Each row comes from the steps of one path. Every step used is in the known rows, and no mark comes twice. Write the path behind each row, first mark first.
In the rows, zero is written as 128.
Known rows:
zanof-podob-nilu-depile: [151 109 116  73 117 146 176  72 102  44  95 186 221 213 172 149 147 131
 110 192 135 170 141  73 157  92  84 117 175 178 107 123 140 138 168 164
 157  86 120 100 109  83 163 173  89 111 127  87  84 155  79  92  86 100
  88 110 185 148 177 178 164 138 165 186 159 155 152  78 128 160 110 133
 171 146 148]
fotaku-zanof-depile-ronogul-podob-nilu: [104 130  80 148 138 119  97 160 104 200 134 138 152 101 122  71 138  95
 102 152 164 110 149  95 106 135 168 103  66 205  85 153 155 136 177 130
 127 108  99 166 139 119  89 118 175 152 138 140 126 127 104 125  74 114
 109 172 118  94  92 116 112 166 103 125 131 122 151  74  95 107 126 147
 168 141  70]
nilu-podob-zanof-depile-ronogul: [217 169 159 150 128  94 156 132 109 165  94 129 102 103 170 112 115 100
  90 142 181  97  55 125  85 155 150 129  60 130 113 109 198  91 153 139
 102 125 107 136 159 132 137 139 162 116 123 102  76 108  91 175 117 134
 189 102 102 120 136 152 125 153 114 129 127  73 150 143 100 129 124 120
 128 128  69]
zanof-depile-ronogul-podob-ludan: [100 124  94 117 126 129 133 181 121 165 100 123 137 110 150  97 140 103
  99 105 103 114 146 129 120 123 171 183 105 128  81 155 111 106 125 131
 127 154 162 124 138 111 109 116 216 103 157 148 121 112 134  85 150 112
 112 118 149  85  67 139 113 150 104 135 156  88 132 125  95 110 126 162
 136 122  91]
zanof-podob: [140 116 125 119  95 158 139  50  87  60 109 143 186 172 149 132 137 145
 127 175 110 126 143  90 168 131 106 141 150 180 128 147 137 120 162 136
 148 130 136 105 130  83 204 142 123 109 144 113  83 154  99 141 118 118
 112 101 157 164 173 188 141 120 150 225 116 121 170  92 126 159 123 101
 166 138 158]
fotaku-zanof-depile-ronogul: [102 129  80 166 124 133  79 134 107 195 132 132 152  97 117  68 120 107
  97 167 148  87 125  99 108 166 169 109  58 209  85 156 164 131 185 142
 118 111 113 171 144 116 124 112 179 143 131 130 116 113 107 144  86 139
 120 156 118 112 111 123 123 164  93 163 112 116 164  74  82 113 119 138
 168 142  67]
ludan-fotaku-ronogul: [ 51 155 178 158 113 120  93 154 141 118 115 162  85 156  89 124 149 121
 142 129  68 103 109 182  96 206  95 163 175 109 183 133 136 129 149 145
 123 130 146 131 128 147 165 150 102 163 133  78 170 167 122 176  96 160
 152 146 142 127 196 136  95 110 143 149  95 129 134 168 150 169 118  89
 145 115 177]
ronogul-podob-ludan-fotaku-nilu-depile: [ 93 102 114 159 156 161 136 132 144 134 182  85 129 154 128 197 109 158
 169  83 113 158 134 155 178  74 116 101 165  98 150 117  60 141  79  96
 120 150 134  99 119 133  64 120 100 111 123 178 159 139 178 106 160 108
 108 112 115 123 110  81 130 113 158  72 135 165  86 181 158 133 141 145
 102 139 167]
fotaku-zanof-depile-ronogul-podob: [103 126  78 172 134 126  82 144 104 203 142 123 147  93 119  74 118 109
 110 146 156  97 142 114 113 148 173 104  53 197  91 157 162 132 168 124
 122 121 105 164 145 116 105 105 182 151 142 147 115 116 110 133  92 124
 113 164 115 105  86 116 114 160  89 138 117 107 151  80  93 104 128 142
 160 142  75]
podob-nilu-depile-ronogul: [166 124 119  45 130 106 171 151 135  85  90 206 176 157 155 117 143 114
 101 151 166 188 126  89 110  87 104 117 146 134  95  94 145 152 122 189
 147  77  94 140 105 134 114 165  83 123 107  66 125 119  78  53  85 122
 106 147 162 129 148 133 178 155 142  93 192 183 102  93 131 112 116 166
 151 136 115]
zanof-podob-ludan-depile-ronogul: [140 113 132  75  82 168 144  43 146  72 127 104 182 164 127 131 127 127
 132 194 110 100 164  75 162 101 120 143 180 147 118 143  86 125 172 116
 134 109 181 109 100 104 204 136 121 102 127 136  90 139 122 119 146 111
  82 105 128 147 137 161 142  87 143 219 108 142 185 103 134 144 138 122
 114 129 147]
ludan-fotaku-nilu-depile-ronogul-podob: [ 60 125 177 171 116  99  81 128 160  81 148 164 123 162  76 185 124 155
 145 128 149 181  83 182 135 151  59  83 135  83 135 118 103 130  98 154
 133 129 155 108 117 154  80 119  96 148 114 127 183 112 153 127 144 193
 193 128 130 146 211 127 125 129 144 131 166 192  87 177 132 147 113 116
 129 111 116]
fotaku-nilu-depile-ronogul-podob-ludan: [136 111 126 114 125 155 103  95 167  82 120 159 145 163 127 185 116 163
 173  95 176 204 126 133 151  89  89 108 143  92  78 107 107 138  94 121
 128 108 157 123 128 125  64 109  86 100 102 150 127  61 174  71 155 177
 155  95 135 146 176 102 191 152 153 109 192 188 105 111 127 110 121 165
  95 154 110]
podob-zanof-depile: [180 131 122 147 143 151 158 133  74 151  74 107 127 108 161 132 138 123
 131 129 100 138  71 126 162 193 116 156  59 145 123 154 149 121 158 141
 152 136 103  83 137 100 155 138 150  96 133 107  91 126 131 147 119 109
 171  93 157 156  88 160 128 146 121 145 135  64 138 140  90 136  78  91
 148 138  91]
zanof-depile-ronogul-podob: [105 130 102 113 131 106 120 187 116 156  94 146 126 100 142  85 136 107
  94 107 108 119 137 140 113 140 165 176  84 122  89 155 134  98 126 136
 144 158 151 112 152 119 112 113 218 114 164 138 133 119 117 102 143 116
 134 126 150  88  84 158 105 152 104 144 161  84 131 124  91 105 125 145
 148 110  89]
depile-ronogul-podob: [163 132 133  87 123  70 106 151 119  90 124 153 114  85 100  78 145 120
 126  90 139 138 157 130 117 116 140 139 115  68 137 117 140 124  58 132
 137 154 118 160 151 130 141 115 143 145 147 129 139 108 116  90 168 118
 145 151 118 136  70 133 127 122  94 100 144 127  98 114 130  87 162 129
 117 108 131]
nilu-podob-ludan: [168 161 127 149 111 165 165 102 143 166 155 105 104 133 179 140 107 125
 106 146 175  70  93  96  78  83 169 128 136 168 125  91 130 112 153 126
  67 103 115 164 139 155 122 135 136  93 100 132  90 126 113 163 124 138
 101 106  83 103 163  92 141 135 141 125  97 122 153 148 135 142 138 167
 117 149 123]
fotaku-ronogul-podob-ludan-depile: [126 139 119  91 137 162 128 145 151 156 112 112  67 131 136 108 158 121
 178  69  60  91 211 149 116 114 151 186 222  93 170 131 131 134 133  71
 131 140 135 125 128 124 148 136  91 132 134 128 138 150 163 136 107  99
  79 132 138 107 118 104 124  95 157  91  88 103 145 116 183 144 161 125
  88 141 212]
depile-ronogul-podob-ludan-fotaku: [126 124 141 101 122  86 108 149 135 102 143 128 132 103  85 101 132 116
 134 104 129 134 157 133 132 102 143 140 134  51 146 111  95 136  60 124
 119 150 142 163 133 140 126 123 139 138 141 139 145 111 133  80 183 115
 128 145  97 118  60 111 121 106 106  85 141 145  98 155 124  99 164 137
 102 115 135]
nilu-depile-ronogul-podob-ludan-fotaku: [141  95 134 122 152 103 128 128 136  78 128 154 158 134 121 164  58 137
 139 121 124 171 108 154 151 115 117 104 155  55 131  88 138 152  66 140
 103 113 138 160 134 130 107 134  86 121 106 130 134  78 113  70 169 110
 135 124 145 147 108 110 171 115 119  66 172 192  58 130 139  97 129 161
  95 138 136]
fotaku-ronogul: [133 156 127 103 118 158 108 134 120 125  70 172  84 139 139  94 163 121
 161 103  76  92 175 146  93 165 137 202 187 125 158 134 175 135 156 117
 131 121 127 143 145 119 180 149  96 138 129  75 115 141 127 159  78 135
 109 130 160 120 164 133 139 122 143 135  93  99 155  98 154 150 133 114
 130 152 194]
ronogul-podob: [142 117 102 128 158 125 143 144 104 141 153 100 109 108 142 139 139 159
 144  75 121 143 154 137 141  88 134 127 132 129 157 129 126 135  83 101
 148 163  81 105 135 126 106 112 119 135 142 156 143 152 147 132 136 100
 110 135 130 136 100 126 121 125 129  92 122 110 103 143 149 120 140 116
 126 120 166]
ludan-depile-ronogul-podob: [156 128 164  62 114  61 135 130 203 114 135  97  66  68  90  83 131 128
 107 132 143 119 165 134  94 135 133 124 132 113 134 133 133 106 120 119
 163 142 141 102  97 165 162  95 114 160 126 138 175 128 132 147 141 148
 146 159 114 146 151 149 104  91 109 139 121 126 148 111 147 101 140  99
  82  67 111]

Write each row's path:
[ 91 110 104 147 153 149 146 142 123 150 183  68 120 132 119 165 129 142
 151  90  95 133 147 142 165  78 130 125 151 108 169 123  55 140  86  98
 118 158 117 117 117 132  89 124 119 119 132 174 152 157 168 119 155  86
  91 133 109 117  82  89 107 106 141  77 108 139  91 180 159 136 147 136
 111 128 178] -> ronogul-podob-ludan-fotaku
[136 109  99 108 149 150 168 130 155 162 180  43 103 109 130 150 126 153
 147  92 103 126 173 123 159  62 147 128 161 128 155 123  67 131 104  82
 138 146 118  91  95 140 109 106 107 114 125 184 149 145 171 124 149  93
  67 125 112 120  84  90 112  99 142  78 102 127 121 150 164 122 150 136
  83 114 165] -> ronogul-podob-ludan-depile
[105 134 102  91 131 104 142 201 119 160  84 163 138 111 145  84 165  95
  82 113 118 128 144 125 101 119 159 171  94 134  82 155 132 108 131 141
 147 146 145 110 143 121 101 126 207 119 158 123 135 132 114  84 131 120
 125 136 158  79  84 154 105 159 107 130 173  94 134 115  92 109 125 154
 155 108  85] -> zanof-depile-ronogul-podob-nilu
[197 119 117 136 169 118 161 132  74 132 140  78 108 100 137 146 139 149
 158  73 119 164 127 137 187 118 113 116  98  96 167 127 138 139  76 103
 159 163  74  94 134 108 125 124 103 135 143 148 122 143 152 133 143  76
 162 121 127 165  64 131 121 123 129  64 124  87  92 157 130 116 133  87
 121 130 156] -> ronogul-podob-zanof
[ 86 161 204 187 106 114 104 120 150 120 146 138  93 162  96 183 141 146
 129 147 170 146  44 166 111 171  60  86 103 123 136 122 115 111 145 154
 117 125 138 104 123 160 102 126 111 149 115 108 158 132 142 187 125 209
 218 119 103 140 239 131 104 140 151 157 127 142 129 195 124 171 106  91
 142 104 106] -> ludan-fotaku-nilu-podob-zanof
[169  92 119 111 152 119 128 120 124  77 123 151 165 125 133 148  53 145
 143 112 130 168 121 137 161 102 136 119 156  66 123  91 145 153  65 133
 103 117 134 158 133 123 113 135  92 110 109 134 118  72 114  59 169 104
 123 110 154 147  88 103 187 124 118  66 174 184  63 110 135  91 128 174
  94 153 131] -> nilu-depile-ronogul-podob-ludan
[174 165 166 141  96 125 117 106 148 136  96 157 103 141 144 158 156 131
 132 125 218 146  75 132  97 132 105 120  82 134  73 123 155  99 149 130
 129 117 135 112 147 132  85 110 142 115 117 124 101  81 151 156 127 202
 217  90  96 129 205 140 144 175 145 158 160 110 160 139  97 136 117 131
 122 134  64] -> fotaku-nilu-podob-zanof-depile-ronogul
[ 92 125  65 194 128 170  96 131  95 214 140 118 145 117 140 100 110 123
 109 163 143  87 122 100 115 158 164 104  58 245  94 164 161 131 206 138
 117 109  98 152 133 121 117 110 169 138 128 141 109 135 117 168  69 135
  97 152 131 110 124 120 120 163 107 163 101 108 167  78  97 129 102 137
 176 149  83] -> fotaku-zanof-depile
[ 50 151 174 138 131 104 112 185 140 133 124 164  91 158  94 127 169 115
 139 111  87 122 142 182  95 166  94 140 181 100 184 129 121 137 127 133
 139 136 127 115 120 142 129 159  99 172 141  88 180 176 130 153  94 137
 142 162 139 106 173 131  85 115 153 116 109 129 109 179 158 166 129 100
 150 108 186] -> ludan-fotaku-ronogul-podob-nilu
[ 38 142 178 170  91 133  88 128 160 105 147 155 110 173  82 181 157 161
 135 142 144 154  81 165 116 166  60  98 120 140 132 138  89 123 141 164
 137 130 145  96 108 161 106 119 113 142 120 120 178 142 155 165 123 209
 188 131 123 145 242 135 106 133 149 173 131 161 128 183 130 167 101  97
 149 103 122] -> ludan-fotaku-nilu
[170 103 130 104 141 107 123 109 124  59  96 180 158 129 137 132  59 133
 128 139 135 167  98 134 136 134 125 117 138  90 111  97 180 145  91 162
 112 103 127 160 134 129 140 136  88 116 105  99 114  71  89  85 147 140
 138 118 159 163 135 132 195 132 108 102 179 179  82  89 124  97 114 157
 109 146 119] -> nilu-depile-ronogul
[124 118  89 178 114 162  92  56  78 132 154 126 184 145 120 117 121 136
 135 196 157 103 142  73 155 140 134  77  97 227 119 148 164 145 194 127
 123 102 101 161 132  96 166 130 116 152 124 133  83 145  93 165  74 126
  95 148 122 153 154 139 143 132 125 202  83 138 178  62 116 142 123 108
 178 162 124] -> fotaku-zanof-podob
[172 117 102 146 175 123 153 160  71 164 123  83 112 101 153 137 139 140
 146  75 109 155 120 145 181 125 122 134  88 116 143 147 137 126  98  97
 161 168  88  75 140 100 110 119 139 122 149 152 118 144 155 130 142  78
 145 114 148 138  54 147 104 138 126  87 134  74 101 154 120 117 122  98
 133 130 132] -> ronogul-podob-zanof-depile
[207 169 150 169 134 122 167 123  97 176 101 119  92 113 191 128 109 110
  92 143 171  90  46 123  92 155 146 123  63 155 114 113 190  97 166 141
 100 119  97 130 153 132 128 141 155 109 122 106  78 125  97 191 110 135
 179  97 106 122 144 148 124 158 126 138 122  65 156 146 103 142 108 121
 133 134  78] -> nilu-podob-zanof-depile
[ 90 111 132 133  93 188 145  51 114  69 140 116 203 202 132 167 133 132
 130 194  89 115 133  92 177 118 100 134 172 157 142 145  71 129 166 135
 123 119 174 113 113  96 181 152 127  97 128 129  97 162 122 124 139 107
  87  97 135 141 145 153 127  99 151 215  96 145 165 141 131 171 126 120
 147 143 163] -> zanof-podob-ludan-fotaku
[ 82 145 185 161 135 111 101 165 121 127 118 138  79 143  92 137 149 119
 160  98  72 123 117 199 119 188  89 138 165  80 197 132 139 133 120 124
 134 150 124 114 125 130 150 154  88 171 139  92 161 167 139 174 113 132
 165 145 135 131 155 136  88 102 144 114  99 115 107 189 151 162 124  77
 134 116 181] -> ludan-fotaku-ronogul-podob-zanof
[123 112  98 162 111 185 117  37 116 145 174  86 182 149 117 124 115 128
 135 205 150  89 158  63 155 127 140  70 124 225 118 149 125 142 204 115
 115  94 126 155 107 102 169 128 114 142 111 147  90 143 117 163  85 111
  66 141 105 145 142 116 136 111 133 199  76 143 187  71 123 148 133 112
 149 153 125] -> fotaku-zanof-podob-ludan-depile
[156 124 118  88 123 102 115 144 136  97 135 124 128  96 108  88 141 116
 138  98 138 139 170 119 128  88 156 150 134  57 132 113 105 136  56 117
 124 149 131 168 138 129 126 119 138 132 138 143 127 108 131  66 177 104
 114 149 107 124  46 112 134 114 102  87 145 139  97 126 124  94 168 146
  99 122 134] -> depile-ronogul-podob-ludan
[ 75 123 116 126 124 116 123 182 128 165 110 131 137 113 127  99 137  98
  98 114  97 116 126 145 114 133 159 170 103 113  93 157  99 105 125 135
 129 154 171 124 134 121 104 120 221 109 157 142 142 121 134 100 155 122
 126 125 145  79  78 138  92 143 104 141 152 102 125 154  99 115 125 154
 141 108  87] -> zanof-depile-ronogul-podob-ludan-fotaku
[156 135 173  63  94  76 134 121 203 107 116 109  77  69  83  78 133 127
  94 158 140 103 144 114  78 162 125 130 127 132 121 131 141 104 151 142
 157 120 146 116  96 172 190  98 117 153 115 116 167 119 118 155 137 170
 147 154 121 156 175 154 121  97 108 172 114 134 166 100 140 118 129 101
  89  72 104] -> ludan-depile-ronogul
[123 159 145 188 116 148 141 106 150 185 180  97 112 138 148 143 101 117
 102 169 174  66  76 115  72 116 150  93 123 170 141  94 123 123 169 132
  54  93 121 180 129 160  99 137 134 122  97 132 109 137 113 187 113 146
 108 124  63  97 172  79 121 131 134 122  81 132 147 161 134 147 143 153
 126 137 115] -> nilu-podob-ludan-fotaku-zanof
[181 128 176  65 114  63 135 129 185 118 123  77  66  59  84  81 129 129
 117 126 141 125 149 135 118 150 123 120 120  97 140 131 143 109 119 121
 166 141 132  99  97 157 167  98 108 158 122 128 164 118 141 148 147 150
 160 152 110 162 126 149 108  91 107 130 122 120 140 116 142 105 137  86
  77  65 112] -> ludan-depile-ronogul-podob-zanof
[175  98 124 112 156  97 129 124 123  69 114 167 155 123 135 143  62 143
 138 114 131 172 112 148 153 118 122 111 149  67 118  92 173 145  64 136
 124 120 119 150 140 128 114 131  89 126 111 121 128  80 103  79 155 113
 141 123 163 156 113 129 176 126 114  68 177 174  65  95 131  93 122 162
 103 143 134] -> nilu-depile-ronogul-podob
[132 105  79 127 154 168 152 135 116 146 171  67 122 128 146 157 137 155
 160  78 103 135 168 119 164  58 147 142 159 116 152 121  73 145  86  90
 125 155 109 111 121 126  97 121 123 104 132 175 135 153 168 109 154  80
  65 118 118 114  65  89 127 115 144  70 116 128 103 153 153 121 152 146
 103 142 175] -> ronogul-podob-ludan
[ 59 137 130 148 116 191 126 128 153 131 141 108 116 164 124 150 133 114
 155 141  68  93 132 133 127 134 126 160 199 115 162 125  59 145 151 129
  86 114 162 146 109 140 148 152 108 109 112 114 133 148 158 135 130 130
  79 124 115 108 135  80 118  97 148 126  86 145 134 173 154 159 128 136
 113 149 180] -> podob-ludan-fotaku-ronogul
